Known rows, with every way that one mark hangs from another:
(G (T C)): [ 1.93  0.89 -0.60 -3.06  3.35  1.25 -0.33 -3.76 -0.97 -1.02  1.39  2.67
 -1.52  0.72  0.64 -2.41 -6.07  2.66  1.31 -1.54  0.53 -3.34 -2.42 -0.64]
(B (X L)): [ 1.09 -0.91 -0.27  3.28 -1.95  0.27 -0.94  0.41  0.28  1.22 -0.64 -0.64
  0.74  0.89  0.68 -1.71 -3.59 -2.37  2.64 -1.37  2.65 -1.10 -2.42  0.56]
(B (X L R)): [-0.23 -1.44 -0.30  2.80 -3.08  0.69 -2.40  2.24  1.21  0.70 -0.03 -1.71
  1.83  0.41 -0.83 -0.61 -2.01 -2.50  0.77  1.07  1.65 -1.77 -0.45  2.66]
(D (A (X L T)) Z): [-0.79  1.06 -0.22 -0.06 -1.19 -4.17  2.40 -3.84 -0.27  0.88 -3.36 -2.21
  1.58 -0.68  1.71  0.27  0.89 -5.36  3.08  0.99 -0.37  0.84  0.08 -3.81]
(C L): [ 3.79 -1.22  3.92  1.47 -1.67  0.50  0.35 -0.27 -3.67  0.44 -1.30  3.44
 -0.67  0.69  1.46 -0.84 -4.88 -0.01  1.70  0.46  0.58  2.43 -1.48 -1.32]
(A (X R (T (C L)))): [ 0.88 -0.49  0.56 -1.22  0.72 -0.43 -0.48  2.93  0.54 -0.82  0.60 -2.19
  1.73 -0.26 -2.91  1.12 -2.61  3.72 -1.29  0.74 -4.80  0.45  2.32  0.18]
(G (T (C L))): [ 3.17 -0.38  2.12 -3.59  1.82  1.06 -0.36 -1.14 -0.60 -0.22  2.03  3.62
 -0.53 -0.40  1.08 -2.19 -6.44  4.57  1.29 -1.02  0.14 -1.61 -1.17 -1.36]
(A X): [ 2.84  1.35 -0.49  1.70  0.84 -0.22  0.70 -3.47 -2.36 -0.35 -3.09 -0.58
 -1.21  2.84  1.15 -0.53 -4.29 -1.74  2.63  1.55 -1.62  1.80 -2.27 -1.95]
(B C (X R)): [ 1.20 -1.99 -2.66  2.23 -0.19  1.84 -2.60  1.30 -0.15  1.17 -2.36 -5.53
  2.82 -0.28 -1.56  0.86 -1.97 -3.57 -0.16 -1.08  4.36 -5.35 -3.19  0.54]
(L (X B T)): [-2.85  0.48 -0.23  1.14 -0.53 -0.15  3.07 -2.13 -0.52  0.38  1.59  2.10
 -2.75 -0.22  1.92  0.26  5.80  1.30 -1.26 -0.19  0.24 -1.07 -0.14  2.05]
(W H R): [-0.10  3.77 -1.60  1.05  0.58 -2.36 -0.79  0.78 -2.53 -1.92 -3.82  7.10
 -3.43 -0.02  1.24 -1.55 -6.08 -4.74  1.50 -2.98  0.63 -2.43  1.45 -2.36]
(C (L X)): [ 2.64 -0.59  3.06 -0.32 -1.18 -1.09  0.92 -1.92 -2.79  1.71 -0.64  1.99
 -2.05 -0.49  4.09  0.19 -2.28  0.70  0.93  1.39  1.97  2.53 -0.26 -1.64]
(G (T (C (L (X B))))): [ 0.59 -0.26  0.73 -3.46  1.76  0.65  1.18 -1.35  2.10  0.08  3.48  3.14
 -2.40 -1.19  3.68 -0.96  1.04  6.77 -0.39 -0.45 -0.48 -0.63 -0.17  0.12]
(L C (X R)): [ 0.98  1.62 -0.56 -3.52  1.64 -0.85 -0.17 -4.44 -1.55  0.49  0.66 -0.23
 -3.29  0.65  3.05  0.37  1.38 -1.36 -1.63  4.14  2.84  2.74  1.97  0.23]
(X T): [-0.26  0.34  0.57  1.42 -0.72  0.14  1.14 -1.99 -3.34  0.59 -0.02  2.39
 -1.10  0.41 -0.65 -0.96 -1.97 -0.83  0.80 -0.77  0.85 -1.86 -1.29  0.23]
(C (L (X B R T))): [-2.97 -1.43  1.95  0.79 -3.28  0.41  1.81  2.48  0.96  0.97  2.94  1.71
 -0.75 -1.88  0.95  1.52  7.00  2.96 -2.81  2.64 -1.08  0.28  3.11  2.90]
(W R): [ 1.34  1.75 -0.52  0.61  0.44 -0.14  0.21 -0.28 -2.93 -1.51 -2.80  4.78
 -2.79  1.69  2.08 -1.47 -5.73 -3.76  1.41 -0.44  0.67 -0.26 -0.50 -1.90]
(G (T (C (L X)))): [ 2.00  0.04  1.26 -4.91  2.36 -0.69  0.21 -3.27 -0.01  1.11  2.96  1.87
 -2.20 -1.28  3.87 -1.21 -3.79  5.29  0.65  0.45  1.41 -1.55  0.05 -1.69]
(D Z): [ 2.96  1.03  1.65  1.24  0.07  0.08  1.53 -4.58 -3.63  0.13 -3.32  1.32
 -0.88  1.73  1.59 -0.38 -4.88 -5.40  3.21 -0.70  2.63 -0.33 -2.42 -1.57]
(T C): [ 2.99  1.02  0.45 -0.32  3.59  0.75 -0.38 -2.14 -3.43 -1.31 -0.21  1.26
 -0.99  1.56 -0.50 -1.14 -7.06  0.19  0.11 -3.06 -0.21  0.97 -1.96  0.29]
(X L (T C)): [-1.64  0.68  0.38 -0.77  1.34 -0.48 -0.23  1.33 -0.21 -1.21  2.71  1.39
 -0.11 -0.11 -2.90 -1.25 -2.07  2.66 -0.01 -3.43 -1.28  0.33  0.41  0.92]
(G (T (C (L (X B R))))): [-0.91 -0.61  0.73 -3.40  0.88  1.00  0.11  0.22  3.04 -0.55  4.19  2.16
 -1.10 -1.67  2.54  0.31  2.53  6.55 -2.32  1.67 -1.12 -1.47  1.54  2.20]
(A (X B L R)): [-1.99  0.64 -0.83  2.92 -2.42  0.89 -0.37  2.06  2.70 -2.01 -0.42  0.38
  0.39  2.08 -0.90  0.79  3.45 -0.10  0.32  3.50 -4.70  3.64  1.06  2.33]

Rows:
[ 0.44 -1.31  2.65 -1.39  0.19  0.82 -0.94  3.69 -1.13 -0.62  2.27  0.89
  1.90 -1.21 -3.24  0.26 -2.45  3.57 -2.43 -0.91 -1.75 -0.79  2.14  1.71] => (X R (T (C L)))
[ 0.09  1.27  0.98 -1.53 -0.69  0.56 -1.89 -0.37 -0.12 -0.80  1.08  1.95
 -1.31  1.14  0.10 -0.91  0.56 -1.26  0.00  3.29  0.86  4.56  2.11  0.51] => (X (L C) R)
[-5.12 -0.62 -2.83  2.56 -2.10  0.95 -0.73  4.44  4.38 -0.86  0.16 -3.21
  2.06 -0.07 -4.13  2.29  8.01  0.63 -0.68  0.73 -2.93 -0.50  0.89  0.44] => (A (X (B C) L R T))
[-1.01  1.26 -0.93 -2.48  3.48 -1.69  1.24 -2.87 -1.78  0.22  1.98 -0.56
 -2.07 -0.53  0.35 -0.03 -1.21  2.48 -1.46 -2.21  0.57 -1.74  0.35  0.46] => (L (X (T C)))
[-1.04  1.79 -1.06 -2.20  0.31 -1.28  0.25 -1.60  1.44  0.20  0.47 -0.28
 -2.14  1.60 -0.38 -0.85  2.26  0.68  1.93  2.13 -1.88  3.91  1.49 -2.66] => (A (X (L C) T))
[ 0.24 -2.30  1.36  2.48 -1.95  3.17 -1.26  4.72  0.13  0.31 -0.80  0.21
  1.90 -0.58 -1.60  1.90  2.98  0.43 -1.29 -0.30  0.32  0.73 -1.00  0.62] => (X (B (C L)) R)
[-1.31  1.29 -0.35  1.65 -1.53 -2.10  1.52 -1.51  1.68 -1.25 -3.28 -1.41
  2.62  0.20  1.86  1.64  4.27 -6.02  0.73  3.17 -1.96  3.40  1.01 -0.54] => (D (A (X B L R)) Z)
[-2.03 -0.19 -2.10  0.94  0.29  1.33 -0.45  0.06  0.55  0.30 -0.38 -1.73
 -0.58 -0.50  0.95  2.76  5.86 -0.75 -2.31  0.63  2.03 -0.84 -1.11  1.45] => (L (X (B C) R))
[-0.71  1.62 -2.15  0.86  3.23  0.49  1.31 -0.02  1.02 -2.39  0.76 -1.13
 -0.49  1.94 -2.29 -0.18  1.10  3.22 -0.90 -2.97 -5.22  0.04 -0.78  1.00] => (A (X B (T C)))
[ 2.61 -2.23  0.65  0.31  0.78  0.43 -0.88  2.85  0.05  1.54  1.04 -2.09
  1.71 -0.85 -1.56 -1.24 -4.53  3.11 -0.24 -4.95  0.83 -3.27 -0.66  0.54] => (B (X (T (C L))))
[ 0.39  1.82 -0.96 -1.37  0.00 -0.49 -1.55 -1.27  1.29 -0.74 -0.67 -1.00
 -1.31  2.27 -0.22  0.20  1.10 -1.22  0.96  5.03 -2.29  5.61  2.22 -0.92] => (A (X (L C) R))
[ 0.08  2.05 -1.65 -0.85  3.68 -2.15  2.95 -3.37  0.41 -1.54 -2.44 -3.29
  1.61 -0.12  0.38  0.26  1.64 -2.41 -0.39 -2.91 -2.73 -0.15 -0.61 -1.76] => (D (A (X B (T C))) Z)
[ 1.71 -1.86  1.76  2.57 -0.86  2.78 -0.07  2.94 -0.97  0.33 -1.40  1.52
  0.44  0.02 -0.36  0.68  0.90  0.32  0.39 -2.44  0.77  1.44 -2.79 -1.28] => (X (B (C L)))
[-0.85  1.35 -1.56 -1.87  2.33 -3.63  0.29 -1.35  0.29 -0.49 -0.71 -2.38
  1.74 -0.44 -0.47 -0.34 -0.86  0.23  0.01 -1.12 -2.79  2.35  0.39 -2.05] => (D (A (X L (T C))))
[-0.81 -1.69 -1.62  2.77 -2.36  0.76 -0.29  0.95  0.02  1.58  0.58 -2.10
  1.89 -0.20 -1.71 -0.50 -0.54 -1.78 -0.93  0.16  2.17 -6.19 -0.44  2.87] => (B (X R T))
[-2.32  0.57 -0.53 -0.20 -2.15 -3.89  1.55 -2.10  0.73  0.57 -2.85 -3.08
  2.96 -1.33  0.49  1.44  2.41 -5.34  1.21  3.22 -1.00  0.29  2.04 -1.78] => (D (A (X L R T)) Z)
[ 2.42 -3.61  0.06  2.04 -2.14  1.82 -3.11  4.25  0.16  2.39 -2.40 -4.56
  3.85 -0.99 -1.16  1.32 -1.89 -1.64 -0.09 -1.13  3.76 -3.69 -2.07 -0.51] => (B (C L) (X R))
[ 0.35 -0.52  1.51 -0.95  1.40  0.57 -0.12  2.02  0.67 -1.02  2.26  0.76
 -0.19 -0.48  1.09  1.42  1.84  4.21 -3.56  0.39 -1.84  3.00  2.27  3.01] => (T (C (L (X B R))))
[-2.27 -2.58  1.05  2.09 -2.65  2.87 -0.26  5.85  0.90  0.44  0.76 -0.07
  2.22 -1.81 -3.34  2.16  5.42  1.61 -2.31 -0.78 -0.24 -1.64  0.05  0.89] => (X (B (C L)) R T)
[-2.70  1.13  0.64  0.02 -0.71  0.88  0.83  0.81  1.79 -0.59  2.98  3.51
 -2.53  0.57 -1.17 -1.54  6.66  1.25 -0.17 -0.45 -0.33  3.34  1.42  1.12] => (X B (L C) T)
[-2.05 -2.40  0.44 -1.12 -1.82 -0.66 -0.72  2.30 -0.46  2.95  0.72 -2.44
  1.09 -2.96 -0.28  2.81  3.74  1.59 -1.76  0.96  3.06 -2.47  1.73 -0.70] => (B (C (L (X R T))))
[-1.45 -2.49 -3.24  1.64 -1.25  1.31 -2.11  2.42  0.48  1.96 -0.85 -5.80
  3.22 -1.11 -3.37  1.51  0.85 -2.02 -0.75 -1.89  4.12 -7.73 -2.13  0.80] => (B C (X R T))
[-0.85 -0.86 -1.28  0.52  0.87 -0.06 -1.00  2.35  2.16  0.35  2.05 -2.62
  1.64 -0.42 -2.63 -1.65 -2.41  1.86  0.14 -5.18  0.50 -3.34 -0.73  1.77] => (B (X L (T C)))
[ 2.68  2.99  0.02 -3.04  1.80 -3.79  1.06 -6.44 -0.31  0.27 -4.29 -2.43
 -0.41  0.95  3.76 -0.39 -0.24 -6.35  3.19  2.65  1.19  6.32  0.47 -5.53] => (D (A (X (L C))) Z)
[-4.00  0.86 -0.02 -0.41 -1.56  1.49  0.20  2.70  2.70 -1.15  3.22  2.59
 -1.14  0.23 -2.27 -0.43  7.83  0.85 -2.07  1.83 -1.09  2.62  3.14  2.97] => (X B (L C) R T)
